Every row comes from one small tree of marks. The marks that hang from a mark follow it in brackets, in the order of their numbers. Every link used is in the known rows. Which tree was each row made from?
Known rows:
q13{q157}: [ -1  -3 -10 -11  -1  -3  -1   8  18   1   0  -9  14  -2  10  -4   4   1
   3  -3  -4 -28  -5  -3  -3   2  -2   3   0  -5   0   5 -10  -4  -9  -3
  -7  -3 -17   1  -4]
q942{q12{q689}}: [ 14  -4  -2   1  -3  -2 -11   6   0  -9   5  -3 -12  -1  -1  -5  -7   8
  17   1 -12  -4  10   9  17   7  -2  -9  -8  -4 -12   7  -3  -7 -15   1
  -2  -3 -14   2  -4]
q12{q13{q157{q996}} q689}: [  4   1 -23  -6 -12  -4 -30   9  22 -12  27 -19  19  -5  19 -17   7  -4
  16  11  -7 -40  -9   3   5   5  -5   0  -9  -5  16   6 -12  -4  -3  -2
  -5 -14 -17 -12 -11]
q157{q12{q689}}: [ -3   9  -2  -3  -6  -1 -13   3  11  -6  20  -6  11 -16  11   4  -7   0
  14  13 -13 -17   4  -2  14  10  10 -11 -12   6  16   3  -1  -3   1 -10
   1 -10  -9  -3   7]
q942{q12{q13 q676 q689}}: [ 18   2 -11   4 -14  -4 -23  19   0 -22  19  -9  -7   4   0 -19 -10   7
  25   7 -17 -26  19  17   3   2  -7 -21 -15  -6  -7   2  -7 -10 -17  15
  12  -6 -12  -4  -5]
q689{q157{q996}}: [  9  -3  -3  -3 -13   0  -5   1  11  -7  14   1   5  -3  10   3  -5 -17
 -10  -2   9  -6 -17 -16   4  13   1  12   2  -4   7   1   9  -9   8  11
  -5 -17  -7  -3  -2]
q996{q13{q12 q157{q689}}}: [ -9   1  -5 -10  -3   3  15  17  38   3  14  -9  19  -3  29   4   6  -9
  14   6  -1 -49   8  -9   3  20   1  -2 -12  -4  -9   4 -18   1 -12  -1
   5  -5 -25  13  -3]
q689{q157{q12{q676} q996{q942}}}: [  9   7  -2   2 -14  -3  -4  14  12 -13  29  -4  10 -13  27  11 -14 -11
  -8  11   3 -30  -2 -24  -2  17   3  -2  -3  -7  18   1  11 -12  13  15
   4 -27 -12  -1   8]
q676{q12{q13 q942}}: [  1  -3   5  25   1   4  -7  19 -14 -12  26 -30   5   0  15  -6  -4  13
   7   6  -5 -15   5   9  -6   9 -16   1   3  -4   7   0  -4  -8  14   7
  -1  -6  -3   5  -6]
q689{q157{q12{q13 q676}}}: [ -4   6  -5   0 -23   0 -15  20  17 -16  33  -7  15  -7  11  -5 -12 -17
  11   3  -9 -35  -4  -3  -8  13   0  -7 -10   0  11  -2   2 -14   4  18
  11 -17  -8  -4   4]
q689{q157{q996{q12}}}: [ -2  -4   0  10 -11   4   7   5   9  -6  11   4   5  -6  15   5  -5 -14
 -10  -3  10  -4 -13 -14   1  23   2  17   3  -7   2   5  10  -5   9  10
  -5 -24  -7   2   4]
q676{q12{q157 q689 q942}}: [  7   2   0  17   2  -1 -19  15  -8 -17  22 -29   1   0  33 -13  -9  16
   9  -2 -12 -33  11  19   3  -3 -11  -1  -2   0  22   7  -3 -19  11  -6
 -16 -19 -10   5   3]
q12{q13{q157} q676 q689 q942}: [ 12  10 -22   4  -7 -15 -44  29   8 -26  32 -32  20   5  21 -28  -8   7
  23   9 -16 -78  20  25 -22 -17 -13 -27 -10  -7  24   7 -15 -19 -13  17
   1 -12 -11  -8  -8]
q676{q12{q13 q157 q942}}: [  3  -2   0  18   0   4 -12  22 -13 -16  31 -31   5   0  29 -12  -4  14
   7   2  -7 -26   6  19  -5   5 -23   1  -3  -1  16   0  -8 -16  14   4
  -9 -19  -9   3  -5]
q689{q157}: [ -7  -2  -1   1 -11   0  -8   7  13  -5  10   0   3   2   7  -2  -6 -17
   0 -12  -1 -14 -13  -3  -4   6  -2   9   1  -3   1   3   5 -11   6  10
  -4  -9  -3   1   1]
q12{q13 q157 q676 q689}: [  7  13 -25  -3 -18  -8 -43  20  10 -26  29 -14   7   6  25 -35  -5  -2
  21   4 -17 -56  14  31 -11 -19 -10 -19 -19   1  27   0 -11 -17  -4   7
   3 -24  -5 -14   1]
q996{q157 q689}: [  4  14  -9  11  15  -2  16   4  15   6 -12  14 -14   8  28  -6  -8  -2
  -8   6   4   8  25  11  -2   2 -15  14   2  -4 -19  10  -1  13   3  -4
   0 -10  13  14  10]
q157{q996{q12{q676} q689 q942}}: [  2  11  -6  33  16  -4  18   6   3  -2  -1   5  -6  -4  33   6  -7   9
 -17  18  12  -5  23  -9  -8  13  -5   8   7 -17  -5   9  11   9  14   9
   9 -23   4  12  12]
q157{q12{q676 q942} q689 q996}: [ 25   5  -3 -10  -5  -5  -6  12  -4 -25  35   0  25 -23  22  14 -17   1
   7  38   7 -36  28 -25   8  14  13 -31 -17  11  31  -4   8  -3  -1   5
   6 -26 -24  -7  -1]
q676{q12}: [  0  -4   7  18  -2   6  10   6  -5  -6   7 -13  -2   0   9  -2  -2   9
   1  -1  -4   1   0  -5   3  11  -1  12   6  -3  -3  -1   3  -2  15  -4
   0  -2  -4  10   5]
q689{q157{q12{q676} q996{q13}}}: [ 13   5  -3  -4 -20   2   0  13  17 -11  35   3  10  -9  25   8 -15 -12
  -5  11   6 -25  -6 -17  -6  22   4  -1  -6  -6   9  -4   7  -9   6  18
  15 -24 -11   0   8]
q157{q12{q13 q676} q996}: [ 22   9  -7  -5 -19  -1  -7   8   1 -16  36  -7  18 -19  13   4  -6   0
   2  31   3 -16   8 -16   3  17   6 -16 -14   3  20  -8   2  -1   2   9
  18 -20 -11 -11   1]
q157{q12{q676 q942} q996{q13}}: [ 31  11   2  -1  -4   0   3  13  -7 -10  37  -7  11 -14  29  15 -16  13
  -6  30  10 -25  19 -10 -10  16   0 -21  -8  -4  18  -6   1  -4  -3  16
  18 -21  -8  -1   4]
q157{q12{q13}}: [ -6   4  -1  -1  -9   4  -7  10   7  -5  30  -9  14 -16   8   5  -2  -2
  12  16  -8 -11  -1  -2   5  17  -1 -10 -13   5  10  -3  -5   0   3   1
   9 -10  -9  -6  -1]

Write each row's tree:
[ -8  -5 -11 -11   2   6   8  16  27   1  17   4  11   3  29   3   1  -2
   9   7   1 -36   1  -1 -10  14  -4   2  -5 -10  -8   1 -13   4  -5   1
   6  -7 -19   5  -1]	q996{q13{q157{q689}}}
[ 11  -1   4  16   7   2  13   2 -15  -5   7  -4   4  -9  13  11  -3  11
 -13  11  14   3   7  -7   0  16  -2   3   4  -5   7   5   6   3   3   4
  -6 -21  -4   1   0]	q157{q996{q12{q942}}}
[ 23  16  -9  10   0  -8 -13  12   2 -14  35 -11  16 -17  25   1 -16   5
   0  37   5 -22  26  -3  -3  13  -6 -21 -11   1  19  -1   2  -2   0  18
  18 -22  -3   0  -2]	q157{q12{q13 q676 q942} q996{q689}}
[-14  11  -3  43  14   1  14  28  16  -3  13   5  -7  12  41  -5 -22   2
  -4   1   4 -34  28  26 -36  17 -17   4   7 -21 -20  11   2  -4   3  31
  20 -22  13  26  16]	q996{q12{q676 q942} q13 q689{q157}}
[ 24  10 -24   0 -10 -15 -41  24   6 -28  35 -31  22   1  24 -24  -7   7
  16  16  -8 -72  17  15 -17 -12 -11 -26  -9  -8  29   5 -12 -17 -11  17
   1 -18 -14 -12 -10]	q12{q13{q157{q996}} q676 q689 q942}
[  1  19  -5  40  24   3  36  30   5   2   2  13 -19  16  54  -4 -21  16
  -9  10   8 -22  52  32 -35  13 -27   6   5 -21 -29  14  -5  13   1  17
  17 -26  19  25  22]	q996{q12{q676 q942} q13 q157 q689}
[ -5  -1  -4  23 -10   5 -15  12   3 -15  25 -24   3   1  14 -16   0   5
  18   5 -14 -17  -2   8   5  10  -6   8  -1  -3   5   3  -3  -5  16  -4
   1  -7  -4   2   1]	q676{q12{q13 q689}}
[-14   4  -8   0   8   3   8  30  26  -3  31  -5  11  -5  51  13  -6   5
   7  19  -4 -61  14  -9 -17  16  -8  -8  -7 -19   1   2 -12   1   6   4
  12 -17 -24   7   8]	q996{q13{q157{q12{q676} q689}} q942}
[ -5  13  -8  33  20  -7   5  20   1  -8  -2  -1  -4   3  35 -13 -17  13
  -4   4  -2 -28  41  31 -21  -2 -14  -6  -1  -5   0  12   0  -6  -2  14
   2 -27   6  16  12]	q996{q12{q157 q676 q942} q689}
[-32  12 -10  51  11  -2   3  30  21  -7  14  -2  -5   7  41  -8 -13  -7
  -1   4  -4 -36  21  14 -26  15 -20  11   5 -24 -13  15   4  -3  19  25
  13 -26   9  18  14]	q996{q12{q13 q676} q689{q157} q942}
[-11   4  -3  23  11   7   1  24   0  -4  22  -7  -4   4  46  -4  -8  16
   6  -1  -4 -37  17  35 -17   9 -17  -1  -4 -12   4  11 -11  -6   0   3
  -4 -30  -1   6   9]	q996{q12{q157 q689 q942} q13}
[ -6  -6  -5  14  -7   6   0  17   9  -9  21 -26  11  -1  16 -10   4   6
  10   2  -9 -24  -6   0  -2  15 -10  13   2  -7  -2   1  -9  -4  11  -1
   0  -6 -15   5  -3]	q676{q12{q13{q157}}}
[ -9  20  -3  20  25  -1  19  15  16   8   4   5 -12  -5  53  12 -12   4
 -10  20  -1  -7  30   1  -1  12 -19  10   0 -11 -10  13  -1  13  16  -5
   1 -21   7  16  17]	q996{q157{q12} q689 q942}
[ 14  12  -6  -8 -10  -9   2  14  15 -16  12 -13  16 -10  32  -2   0  -8
   5  12   3 -50  28 -17  14   3   4 -16 -19   7  21   2  -3  -9  -3   1
  -3 -25 -24   4  -1]	q13{q12{q157{q689 q996{q942}} q676}}
[  8  10 -15  13 -15 -13 -49  29   5 -31  39 -25  12   8  18 -27 -16  -7
  21   2 -13 -66  13  25 -22 -14 -13 -23  -8  -5  25   6  -4 -26  -3  27
   4 -17   1  -8  -4]	q12{q13 q676 q689{q157} q942}
[ 12  -3 -13  -9   0  -2 -27  19  -5 -22  40 -13  18  -9  35  -6  -3  -1
   7  22   7 -36  10   9   2   2 -17 -16 -18   7  34  -2  -9 -12   2   6
 -13 -34 -20 -15 -18]	q12{q13 q157{q689 q996} q942}
[  4  10  -6  -4  -2 -14 -13  15  26  -6   6 -39  26  -8  21  -8   5  -1
  18  -1 -12 -66  16   1  11   1  -1 -14 -10   2  15  16 -17 -16 -21  -4
 -17  -5 -25   9  -9]	q13{q12{q689 q942} q157}
[ 18   5   0  -1  -5   0 -12   9  -8 -11  41 -18  20 -23  17  13  -5   5
   0  30   7 -12   3 -11   8  21  -4 -15 -11   4  25  -4  -2  -3   3   7
   3 -22 -12 -10  -9]	q157{q12{q13 q942} q996}
[  8  15  -7   6 -10  -8 -32  22  -1 -22  40 -22  17 -11  17  -8 -15   6
  22  21 -15 -50  23  14  -7   0  -2 -33 -16   3  28   1  -6 -13  -4  11
  10 -15  -6  -8   1]	q157{q12{q13 q676 q689 q942}}
[ -1  19 -10  41  18  -2  17  29   0  -9   4   2  -8  10  40 -14 -15   9
  -1  12   2 -22  50  32 -26   7 -27   2   0 -11 -16  15  -5   9   2  16
   9 -27  16  15  13]	q996{q12{q13 q676 q942} q157 q689}
[  0  -4  -1  15  -8   3  -4  14   3 -12  24  -7   9  -5  18   2  -6 -11
  -6   1   9 -14 -11  -5  -5  21  -9  10   2  -8   7   6   5  -9   9  17
  -6 -27  -6  -1  -3]	q689{q157{q996{q12{q13 q942}}}}
[  2   7  -4  -4   1   4   3  24   2 -15  30   0  12 -10  33   7  -9  -3
  13  23  -2 -28  26   1   4  15 -12 -12 -17   8   9   3  -8   5   3  -4
  -4 -25 -13  -5   0]	q996{q157{q12{q13 q942} q689}}
[ -3  10   0  28  14   8  21  26  -3  -1  13   2 -13  10  50   1 -10  15
   1   2   2 -25  29  29 -19  15 -22   8   1 -17 -14  15 -10   9   3   2
  -3 -28   9  11  15]	q996{q12{q689 q942} q13 q157}
[ -1  18  -5  11  14   8  28  13  25  12  12  17 -12   2  49   7 -14   3
  -5  19   3  -1  26  12  -7  23 -17  12  -5  -9 -23   6  -7  18   5   0
  17 -17  10  17  17]	q996{q13 q157{q12} q689}
[ 21  -1  -9  -5 -12  -1 -13  23  -4 -20  20  -7  -7   3  10 -17  -8   8
  15   3 -11 -25  18  21  -2   1 -16 -17 -18  -3  -4  -3 -11 -15 -16  17
   7 -17 -17  -4  -7]	q942{q12{q13 q157 q676}}
[  3   3 -14   8   2  -5   4  14  14  -8   8 -11  12  -6  33  -1   1   8
  -4   8   1 -45   8 -11  -7  10  -2   5   2 -18   8  11  -3  -2   1  -1
  -7 -24 -21   1   6]	q13{q157{q996{q12{q676 q689} q942}}}
[ 19  13  -8   9  -1 -15 -32  15  -9 -22  14 -17   3   6  11 -18 -16  11
  13   5 -10 -49  29  20 -15 -22  -2 -29  -4  -1  22   6   0 -16  -9  13
   1  -7   3  -3   2]	q12{q676 q689 q942}
[ -6  -2 -11  16 -10   3 -16  17  15 -14  25 -29  12   0  21 -18   2   6
  19   3 -17 -35  -5   6   3  11  -7  10  -1  -7   5   6 -10  -7  11  -7
  -3  -8 -16   3  -1]	q676{q12{q13{q157} q689}}
[ 10  -2 -11  -4  -9   0 -27  17   4 -16  22 -11  -8  -1  15 -17  -3   6
  23   2 -16 -21   6  25  14   4 -15 -11 -20  -3   1   5 -14 -14 -13   3
  -6 -18 -19  -7 -10]	q942{q12{q13 q157 q689}}
[ -3   0  -9  15 -11   5 -21  16   4 -17  30 -25   3   1  29 -22   0   6
  17   1 -16 -28  -1  17   6   4 -13   7  -8   0  16   3  -7 -12  16  -8
  -7 -20  -9  -1   1]	q676{q12{q13 q157 q689}}
[-11  13  -6  40  23   3  19  24   2  -1   4   1  -9   6  40  -5 -10   7
  -2   9   4  -7  36  30 -15  15 -30  12   1  -9 -19  17  -7  13   6   7
  -1 -25  15  15   8]	q996{q12{q13 q942} q157 q689}
